What can hang from each mark
k_380: k_62 k_110
k_392: k_210
k_316: k_62
k_299: k_210 k_380
k_210: k_62 k_299 k_392
k_110: k_380
k_62: k_210 k_316 k_380

Every row comes from one small tree of marks. The marks that hang from a mark follow it in brackets, in the order of their numbers. Every link used is in the known rows. Which tree was each row made from?
Known rows
k_316[k_62[k_210[k_299 k_392] k_380]]: | -16 | -32 | -47 | -13 | -19 | -52 |  19 |  -8 |  21 |  47 |  31 |  15 |   6 | -27 | -45 |  21 | -53 |  -3 |  -4 |
k_210[k_62[k_380[k_110]] k_299]: |  -8 | -26 |  -4 |   9 |  42 |  -7 |   8 |  28 |  22 |   1 |  27 |   3 |  20 | -10 |   8 |  25 |  -8 |  10 |  25 |
k_210[k_62[k_380]]: | -25 | -52 | -19 |   3 |  25 |  16 | -14 |  34 |  22 |  -6 |  38 | -17 |  14 | -12 |  17 |  41 | -19 |   2 |  27 |
k_299[k_210[k_392] k_380[k_110]]: | -35 |   5 |  18 |  25 | -31 |  -6 |  49 |  26 | -16 | -24 | -46 | -22 |  15 |  67 |   4 |  15 | -20 |   6 |  38 |
k_299[k_210[k_392] k_380[k_62 k_110]]: |  -9 |  19 |  30 |  15 |  -9 |  13 |  33 |   7 | -28 | -57 | -44 | -32 |   3 |  59 |  -6 |   5 |  -3 |   4 |  44 |
k_316[k_62[k_210[k_392] k_380]]: | -25 | -35 | -44 |  -5 | -28 | -27 |   9 |  -4 |  12 |  34 |  40 |   0 |   2 | -24 | -30 |  27 | -56 |  -8 |  -7 |
k_62[k_210[k_392] k_316 k_380[k_110]]: | -18 | -12 | -42 |   2 |  12 |  -8 |  27 |   4 |   6 |  21 |  35 |  11 |   5 | -15 | -11 |  15 | -49 |   7 | -14 |
k_299[k_210 k_380]: | -22 | -10 |  13 |   6 |  -9 |  -5 |  16 |  17 |   9 | -14 | -25 | -14 |   6 |  64 |  -6 |  41 | -18 |  20 |  31 |
k_210[k_62[k_316 k_380] k_392]: | -48 | -56 | -67 | -10 |   6 | -12 |  -9 |  23 |  29 |  -8 |  41 | -38 |  27 | -39 |  20 |  14 | -52 | -14 |  23 |
k_392[k_210]: | -67 | -48 |   5 | -23 | -42 |  -7 |   6 |  11 | -22 |  -3 |  22 | -27 |  37 |  31 |   7 |  49 |   6 |  36 |  28 |
k_316[k_62[k_210[k_299]]]: | -30 | -11 | -27 | -22 | -21 | -24 | -15 | -40 |   7 |  28 |  61 |   5 |  14 | -16 | -42 |  27 | -18 |  -1 |  -9 |
k_210[k_62[k_316 k_380[k_110]] k_392]: | -44 | -34 | -46 |   9 |  13 |   3 |   1 |  22 |  15 | -20 |  46 | -39 |  27 | -32 |  35 |   6 | -42 | -14 |  24 |
k_380[k_62[k_210]]: | -16 |  -3 |   4 | -29 |   4 |  32 | -24 | -33 | -31 | -22 |  17 |  -6 |   0 |  -1 | -48 |  34 |  21 |  17 |   3 |
k_110[k_380[k_62[k_210[k_299]]]]: |  11 | -10 |  -2 | -26 |  -5 |   7 |  17 | -26 | -34 | -36 | -27 |  15 |  22 |   7 | -44 |  17 |  33 |  41 |  27 |
k_62[k_380]: | -22 | -29 |   1 |  13 |  11 |  -1 |   9 |  28 |  22 |  21 | -15 |  11 |   0 |   8 |   7 |  61 | -24 |  31 |  19 |
k_210[k_62[k_316 k_380]]: | -28 | -39 | -41 |  -3 |  41 |  12 | -31 |  10 |  37 | -10 |  70 | -27 |  16 | -35 |  29 |  34 | -34 |   1 |  14 |
k_392[k_210[k_299]]: | -58 | -46 |   4 | -31 | -30 | -36 |  17 |   5 | -11 |  14 |   8 | -11 |  39 |  25 | -13 |  41 |   7 |  42 |  24 |
k_210[k_299]: | -41 | -10 |  -2 |  -7 |  -7 | -25 |   1 | -12 |  14 |  23 | -17 |   7 |  23 |  10 | -21 |  45 |   7 |  35 |  21 |
k_210[k_299[k_380]]: | -17 | -16 |  20 | -19 |  -3 | -37 |  16 |  16 |  28 |  16 | -33 |   8 |  32 |  24 | -28 |  27 |  -2 |  43 |  26 |
k_299[k_380]: | -27 | -23 |  30 |  -9 | -17 |  -5 |   5 |  28 |  15 |  -4 | -26 | -10 |  27 |  34 |  -4 |  29 |  -8 |  37 |  32 |
k_316[k_62]: | -44 |  -9 | -11 |   4 | -32 |   2 | -27 | -29 |   5 |   4 |  46 | -24 |  20 |  -9 |   8 |  43 | -13 |   4 |  11 |
k_316[k_62[k_210[k_299] k_380]]: |  -3 | -23 | -30 | -10 |   6 | -39 |   3 | -14 |  26 |  46 |  50 |  21 |  -5 | -24 | -38 |  34 | -40 |   3 | -12 |
k_210[k_392]: | -75 | -28 | -21 |  -2 | -59 |  -8 |  10 |   7 |  -8 |   4 | -40 | -21 |  30 |   9 |  -5 |  34 | -14 |  14 |  27 |

Which tree is each row?
|  11 |   4 | -25 |  -2 |  52 | -25 |  20 | -10 |  22 |  34 |  52 |  38 |  -1 | -14 | -25 |  21 | -32 |  21 | -20 |
k_62[k_210[k_299] k_316 k_380[k_110]]
| -25 | -26 |  42 | -31 |  -8 | -33 |  25 |  15 | -18 | -18 |  -1 | -16 |  42 |  38 | -10 |  16 |  21 |  46 |  37 |
k_392[k_210[k_299[k_380[k_62 k_110]]]]
| -22 |  28 |  -1 | -13 |   8 |  33 |  -9 | -48 | -42 | -45 |  40 | -19 |  13 | -12 | -18 |   1 |  13 |   4 |   1 |
k_380[k_62[k_210[k_392] k_316] k_110]
| -11 | -28 | -28 |  -4 |  -4 | -12 |  -2 |  -9 |  16 |  33 |  58 |  10 |  -5 | -19 | -23 |  40 | -43 |  -1 | -10 |
k_316[k_62[k_210 k_380]]
| -28 | -20 | -46 | -48 | -12 | -55 |  16 | -15 |  25 |  26 |  16 |   8 |  30 | -14 | -60 |  -6 | -41 |  17 |  -6 |
k_62[k_210[k_299[k_380] k_392] k_316]
| -21 |   2 | -36 | -47 |  10 | -13 | -16 | -52 |  -7 | -12 |  22 |  -9 |  11 | -29 | -60 |   9 |  -1 |  11 |  -3 |
k_380[k_62[k_210[k_299 k_392] k_316]]
|  -5 |  27 |  35 |  -1 |  12 |  52 |  -9 | -32 | -54 | -39 |  27 |  -2 |   5 |  15 | -25 |  21 |  36 |  13 |   7 |
k_380[k_62[k_210] k_110]
| -19 |  -5 |   5 |  -8 | -16 |  -5 |  23 |   6 | -12 | -42 | -50 | -33 |   2 |  47 | -25 |  19 | -15 |   7 |  42 |
k_299[k_210[k_392] k_380[k_62]]
| -28 | -37 |  12 | -51 |  -1 | -45 |   8 |  -1 |   2 | -12 |  14 | -22 |  37 |  17 | -13 |  19 |   5 |  47 |  30 |
k_392[k_210[k_299[k_380[k_62[k_316]]]]]
|   0 |  -4 |  27 | -26 |  15 | -27 |   4 |   0 |  14 |  -6 | -35 |   0 |  22 |  15 | -38 |  18 |  13 |  40 |  33 |
k_210[k_299[k_380[k_62]]]
| -43 | -58 | -15 | -12 |  13 |  -1 |  -3 |  24 |  -6 | -22 |  80 | -38 |  34 |  -3 |  41 |  26 | -15 |  14 |  23 |
k_392[k_210[k_62[k_316 k_380[k_110]]]]
|  -2 |   0 | -21 |   6 |  38 |   5 |   8 |  -5 |  13 |  18 |  61 |  24 |  -4 | -10 |  -6 |  29 | -34 |  14 | -20 |
k_62[k_210 k_316 k_380[k_110]]
| -59 | -66 | -14 | -38 | -13 | -28 |   0 |  15 |  -8 |  -7 |  48 | -30 |  47 |   7 |  -2 |  29 |   6 |  19 |  33 |
k_392[k_210[k_62 k_299]]
| -16 |  -2 |   2 |  31 |   1 |   3 |  -1 |  -4 |  10 |   8 |  44 |  -6 |   2 |  -5 |  28 |  39 | -27 |   4 |  12 |
k_316[k_62[k_380[k_110]]]
| -38 | -61 | -44 | -13 |   6 | -43 |  20 |  38 |  30 |  19 | -11 |  -8 |  28 | -25 | -17 |  14 | -36 |  -3 |  32 |
k_210[k_62[k_380] k_299 k_392]
|  -7 | -10 | -30 | -29 | -16 |  12 |   8 | -35 | -32 | -49 |  -8 |  -9 |  24 | -10 | -26 |   4 |  11 |  29 |  21 |
k_110[k_380[k_62[k_210[k_392] k_316]]]
|  -6 | -20 |  20 | -32 | -11 |  -3 |  10 |  10 | -11 | -23 | -22 | -11 |  17 |  15 | -51 |   5 |  -4 |  24 |  23 |
k_299[k_380[k_62[k_210[k_392]]]]
| -13 | -12 |  -5 | -16 |  38 | -19 | -10 |   3 |  34 | -25 |  58 | -20 |  43 | -10 |   9 | -12 |  -8 |  10 |  26 |
k_210[k_62[k_316] k_299[k_380[k_110]]]
|  -6 |  36 |  13 | -10 |  30 |  47 | -25 | -56 | -37 | -47 |  60 | -13 |   5 |  -4 | -14 |  13 |  26 |   8 |  -2 |
k_380[k_62[k_210 k_316] k_110]
| -23 | -18 |  -1 | -21 | -33 | -36 |  41 |  16 |  -6 |  22 | -21 |  17 |  29 |  17 | -62 |  -4 | -16 |  19 |   9 |
k_62[k_210[k_299[k_380[k_110]] k_392]]
|   3 |  -4 | -11 |   6 |  12 | -22 |  11 | -15 |  10 |  33 |  56 |  25 |  -2 | -13 | -23 |  24 | -30 |   3 |  -9 |
k_316[k_62[k_210[k_299] k_380[k_110]]]
| -39 | -70 |   4 | -46 |  -9 | -39 |  12 |  36 |   5 |  -9 |  39 | -29 |  52 |  17 |  -9 |  13 |  -1 |  27 |  36 |
k_392[k_210[k_62 k_299[k_380]]]
|   6 |  21 |  31 | -14 |  30 | -18 |   5 | -11 |  11 | -20 |  -8 |  -4 |  25 |   9 | -13 |   5 |  16 |  39 |  26 |
k_210[k_299[k_380[k_62[k_316] k_110]]]
| -35 |  -9 |  14 |  -5 | -31 | -45 |  46 |  28 |   7 |   8 | -57 |  -4 |  41 |  25 | -22 |  -3 | -11 |  28 |  36 |
k_210[k_299[k_380[k_110]] k_392]
| -28 |  -5 | -45 | -36 |  12 | -25 | -13 | -45 |  19 |  26 |  53 |  15 |  19 | -19 | -48 |  25 | -16 |  19 | -19 |
k_62[k_210[k_299] k_316]
